Each row was made from one small tree. The marks that hang from a mark follow it in brackets, in the order of their numbers. Every link used is in the known rows. Write each row's tree.
Known rows
j461(j41 j380(j864) j616(j405(j123 j666))): [-11.8  15.5   8.5   8.2  -8.9  -7.0   0.9 -37.6   9.3  15.3   8.6 -11.7
   3.1   0.5 -10.2  16.0  -3.1  -3.5  -0.3  22.7  11.6]
j616(j461(j41 j380(j405(j123 j666) j864))): [ -3.2   3.0 -14.4   6.3  11.0 -18.3  13.4 -25.1   2.8  27.6 -10.7  -3.1
  -3.0  -1.6   3.8  12.8   5.5 -14.1   8.6 -30.8   1.2]
j461(j380): [ -2.3  -9.2  -0.2  -4.5 -14.9  -2.5   9.8   2.2 -22.9 -18.3  -8.2 -15.3
  -6.1 -21.2   5.3 -11.1 -14.1  18.7  -7.2   6.7  -3.5]
j380(j405): [  5.7 -17.9 -19.9  -6.3   9.5  -7.5  23.4  26.6  -6.3  -7.5  -4.4 -24.6
 -11.5 -11.2  20.3 -11.4  -0.8   7.8   6.3  -0.7 -20.8]
j566(j461(j41 j405(j123 j666) j616) j678): [  2.1  -6.1  18.3   1.7   3.0   6.2 -22.1  -3.4  15.5 -25.2  26.0  43.9
  12.8 -12.8 -16.9   5.7   7.4   0.3   5.6  15.3  21.2]
j380(j405(j123 j461(j41) j666) j864): [ -1.2   9.6  -8.7   5.2  12.8 -10.2   3.8   6.6  38.7  30.2  -7.3 -17.4
  -1.9  30.6  11.7  -6.5   6.3 -18.1  14.6  -9.6 -17.9]
j405(j41 j123 j461(j380)): [ -8.9  17.2  17.9  -6.9 -23.3  15.1 -17.0   8.3  -0.4  -5.0 -22.2  -8.7
  -0.3  24.5  -3.7  -7.1 -13.5  24.7 -16.5   1.1  -8.0]
j380(j405(j123 j461 j666)): [ -3.2   6.7  -1.8 -10.6  13.4  -0.4   4.9  21.9  29.2   6.1  -6.7 -17.9
  -7.9  36.5   9.0 -26.8  -0.3   1.3  -0.3  -7.3 -19.5]
j405(j123 j461(j380)): [ -6.2   8.5  11.9  -6.5 -20.8   6.7  -8.1  -1.1  -0.6 -10.3 -15.0 -11.0
  -4.7  21.8  -1.1 -21.1 -14.9  28.9 -10.1   2.4  -3.1]
j566(j461 j678): [ 19.9 -32.9   0.8 -15.3  19.8   5.8   2.0  31.5 -25.2 -38.2  10.0  16.8
   1.0 -20.1   7.2 -17.5   2.1   4.5  14.8  10.9  -3.9]
j566(j461(j380(j405(j41))) j678): [ 20.3 -19.8  -7.6  -1.3  16.3   6.2   1.2   7.4 -26.8 -15.4  -9.4  27.3
   3.9 -23.3   9.3   6.2   9.4 -13.8  -0.4   8.8  -6.8]
j124(j380(j405(j41 j123 j461(j616) j666) j864)): [ -5.6  26.3  -0.3   8.7  12.7  15.7   1.7   7.7  38.4  31.3  -3.8 -25.5
  -0.1  46.1  13.2  -1.7  -5.4 -28.2  -2.1 -16.0 -15.8]
j566(j461(j380 j405) j678): [ 13.0 -23.1   6.0  -5.0 -18.1  -4.8 -11.4   3.3 -39.3 -33.9   5.0  32.1
   6.2 -33.2  -5.4  -8.5   3.5   8.2   1.1  19.3  18.3]
j380(j405(j41 j123 j461 j666)): [ -5.0  14.5   2.8 -11.4  11.4   6.8  -4.7  30.7  28.9  11.2 -14.2 -15.6
  -4.9  37.6   6.7 -12.3  -1.0  -3.2  -6.6  -8.7 -25.7]
j566(j678): [ 15.1 -21.6  -0.5 -13.8   3.0   2.9   6.5  26.4 -23.4 -33.7  10.0  -7.5
  -1.3 -17.9  18.8 -15.8  -4.9  14.9  11.6   4.9 -14.5]
j566(j461): [  6.0 -27.6  -1.9 -13.6  16.4   0.9   8.8  37.2 -15.3 -26.1   0.1  -0.1
  -7.0 -15.5   0.6 -19.1  -3.8   9.1   8.3   9.7  -3.2]
j616(j405 j461): [  2.1 -23.9  -4.2 -26.9   2.5 -16.0  12.3  26.1 -31.5 -25.0   7.9 -29.2
 -13.2 -11.2  -9.9 -13.1  -2.3  25.8  11.7  -0.7   3.4]
j124(j380(j405(j41 j123 j461 j666) j864)): [ -0.6  19.6   0.1  -2.6  11.9   3.6   3.2  24.4  25.7  31.1 -18.2 -32.9
  -1.5  47.7  20.9  -6.2  -4.5 -29.4   6.6 -17.7 -25.8]
j380(j405(j461(j616))): [ -0.8  -4.2 -14.5   4.9   4.1   6.4  11.6   9.7  24.1  -2.3  11.2 -15.0
  -7.9   8.7   2.6 -20.8  -1.3   8.3  -5.3   1.4 -10.5]

Write each row's tree
[ -9.8   9.0  17.0 -24.4  -3.2  -5.7  -6.4   2.0 -22.9  -7.2  -9.1 -12.4
  -4.6   9.6 -19.4   4.9  -7.3  15.8 -10.2  -4.1   6.7]
j616(j405(j41 j123 j666) j461(j380))
[ -2.7 -15.8   6.4 -13.3  24.0   1.2   6.5  16.0   2.3 -21.4  24.5  -1.0
  -3.7  -9.6 -20.6 -15.8   0.4  -4.2   0.8  31.7  12.2]
j566(j461(j616(j405(j666))))
[ -7.6  -1.9   7.2  -3.0 -29.9 -10.3 -10.8  14.1   1.5 -14.6  -4.3  -8.4
  -2.9  -6.2  -2.4   8.8  -5.7  32.0   5.2   5.9   1.5]
j461(j41 j405(j123))
[ 15.0  -5.0 -11.3  14.9  27.1  10.9   5.7 -12.3  -5.4  11.4   9.8  31.8
  11.0 -19.4   7.5   9.9  14.7 -46.5  -2.9   5.9   1.3]
j566(j461(j380(j405(j41 j666) j864) j616) j678)
[-13.4  25.8  12.3  17.0 -11.8   6.9  -9.9 -34.6  35.1  20.1   3.8   1.2
   6.4  18.0 -10.9  -3.1  -8.1  -6.1  -7.7   1.3   9.1]
j405(j123 j461(j41 j380(j864) j616) j666)
[ -5.6 -15.9   4.6 -22.1  12.4 -21.8   5.7  11.6  -3.7 -17.4  14.2 -19.1
  -8.0 -15.6 -21.8  -4.0  -1.4   8.5  15.5  -1.5   8.3]
j616(j405(j666) j461(j41))
[ -6.8   7.5   0.0  22.5 -20.0   3.1  -3.3 -29.5  18.1  10.9   6.7  -3.0
   3.4  -6.3 -10.0  -2.1  -8.6   0.1  -2.8   7.2   9.9]
j405(j461(j41 j380(j864) j616))
[-12.4  19.4   6.1  12.1 -32.2  -2.5  -3.7 -21.8  -1.2  12.9   7.0  -0.3
   2.9  -1.1  -1.3   1.5  -2.9   0.6 -15.0   3.7  15.4]
j461(j380(j864) j405(j123 j666) j616)
[ -1.2 -11.4  -9.1   4.7  -7.9 -15.5   9.3 -16.0 -21.7   4.1  -3.8  -8.1
  -3.2 -27.2  -3.5   7.8  -4.2   4.1  10.3 -20.9  10.0]
j616(j461(j41 j380(j864)))
[ -7.3   1.2  14.3 -31.7  10.1  -5.2  -3.9  30.0 -12.7 -11.5  -1.1 -21.2
  -7.4  16.5 -12.9   1.5  -2.6  15.7   1.6  -8.3  -3.4]
j616(j405(j41 j123 j666) j461)
[ -4.7  22.6  -5.0   7.2  11.3  12.8  -0.6  12.1  38.9  33.0  -0.4 -12.7
   1.4  39.6  10.4  -1.8   4.7 -21.2  -6.6 -10.0 -19.2]
j380(j405(j41 j123 j461(j616) j666) j864)
[ -8.6   2.3  -5.9  -1.3  11.9 -13.2   7.6 -23.7   6.0   5.9  -9.4   2.2
  -5.5  -4.3  -6.8   7.1  -0.4   3.2   0.1 -25.7   3.9]
j616(j461(j41 j380(j405(j123 j666))))
[ 14.0 -25.1   3.6   3.4  19.5  12.4  -4.6   1.8   1.9 -35.5  25.4  31.8
   7.2 -31.4  -7.8   1.6   1.6   2.2  12.3  17.6  11.0]
j566(j461(j41 j616) j678)
[ 13.1  -0.3   7.6   1.7   1.6  13.9 -11.1 -13.7 -28.5  -4.0   5.3  21.4
  12.4   1.0  -3.2  21.1   9.8  -6.2   0.3  28.7  11.5]
j566(j461(j380(j864) j616(j405(j41 j123))) j678)
[ -7.8   1.7  -1.8   5.1 -34.4 -20.3  -7.6 -19.2 -22.1   9.9  -9.0   1.7
  -0.1 -12.9  -8.3  17.8   0.4  19.4   6.2 -20.8  20.5]
j616(j461(j41 j380(j864) j405(j123)))
[ -0.1  15.9 -12.5   9.9   0.4  14.7   1.0  12.5  25.6  28.3  -4.6 -15.7
  -0.7  35.0  15.1   3.5   5.1  -5.4  -4.1  -8.1 -19.4]
j380(j405(j41 j123 j461(j616)) j864)
[ 15.7  -7.8 -14.4  24.1  15.7   5.0   3.1 -39.5   1.1  10.0   4.5  36.5
  10.3 -11.6   8.9  22.1  14.8 -18.2  10.4   7.4   8.4]
j566(j461(j41 j380(j405(j123) j864) j616) j678)
[ 23.0 -26.0 -19.9  15.0  18.4 -11.5  10.2 -17.4 -17.1   6.0  -3.0  26.1
   7.1 -31.4  14.2  11.3  14.8 -29.0  21.6   7.2   0.3]
j566(j461(j41 j380(j405 j864)) j678)
[ 11.8  -8.1   3.6  12.8 -18.8   8.5 -14.1  -6.1 -30.7  -7.8  11.0  36.4
  13.9 -30.1  -3.1  15.6  10.1 -13.1  -6.6  15.1  19.2]
j566(j461(j380(j864) j405(j41) j616) j678)
[ -6.1  22.0  -7.2  16.1   2.8   8.4   8.6 -17.0  11.5  32.6  -7.8  -5.4
   1.8   9.0  14.4  16.4   1.9 -20.9 -16.4  -6.3  -9.9]
j461(j380(j405(j41 j123 j666) j864) j616)
[  6.6  -8.9  12.1   5.5 -19.3  15.0 -21.6  -4.6 -25.7 -28.2  12.7  43.3
  12.1 -33.4 -15.7  10.7   2.6   4.3 -14.3  19.2  22.6]
j566(j461(j380 j405(j41) j616) j678)
[-10.1   7.0  11.4 -10.9 -36.8  -2.0 -15.7   5.1 -31.6 -11.3 -14.9   2.9
  -2.4  -4.7 -13.0  13.3  -6.3  33.5 -14.4 -20.6  13.6]
j616(j461(j380 j405(j41 j123)))
[-10.1  14.1   0.6   7.8  12.8   6.6  -2.2  -9.2  56.4   9.3   9.0  -3.8
  -1.8  24.5  -6.2  -6.5  -0.7   0.1  -2.4  -1.5  -7.5]
j380(j405(j123 j461(j41 j616) j666))
[-14.6  14.3  17.6 -14.1 -26.6  -4.5 -17.2   4.9 -19.1  -6.1 -11.0   5.8
  -0.6  -1.2 -17.2   6.6  -6.5  17.8 -17.7 -21.0  13.4]
j616(j461(j380 j405(j41 j123 j666)))
[ -7.0  16.0 -11.3  24.1   4.7  -3.1  12.1 -39.3  26.5  30.0   0.0  -1.3
   1.1  -2.6   8.0  17.4   2.9 -18.2  -3.2  -2.1  -1.1]
j461(j41 j380(j405(j123 j666) j864) j616)
[ -0.4   8.5 -14.4   6.5   4.5 -10.6  20.0  -9.3  -1.8  27.6 -15.2 -15.9
  -4.5   8.9  23.4  -2.6   3.5 -15.9  -0.6  -7.6 -14.7]
j461(j380(j405(j123 j666) j864))
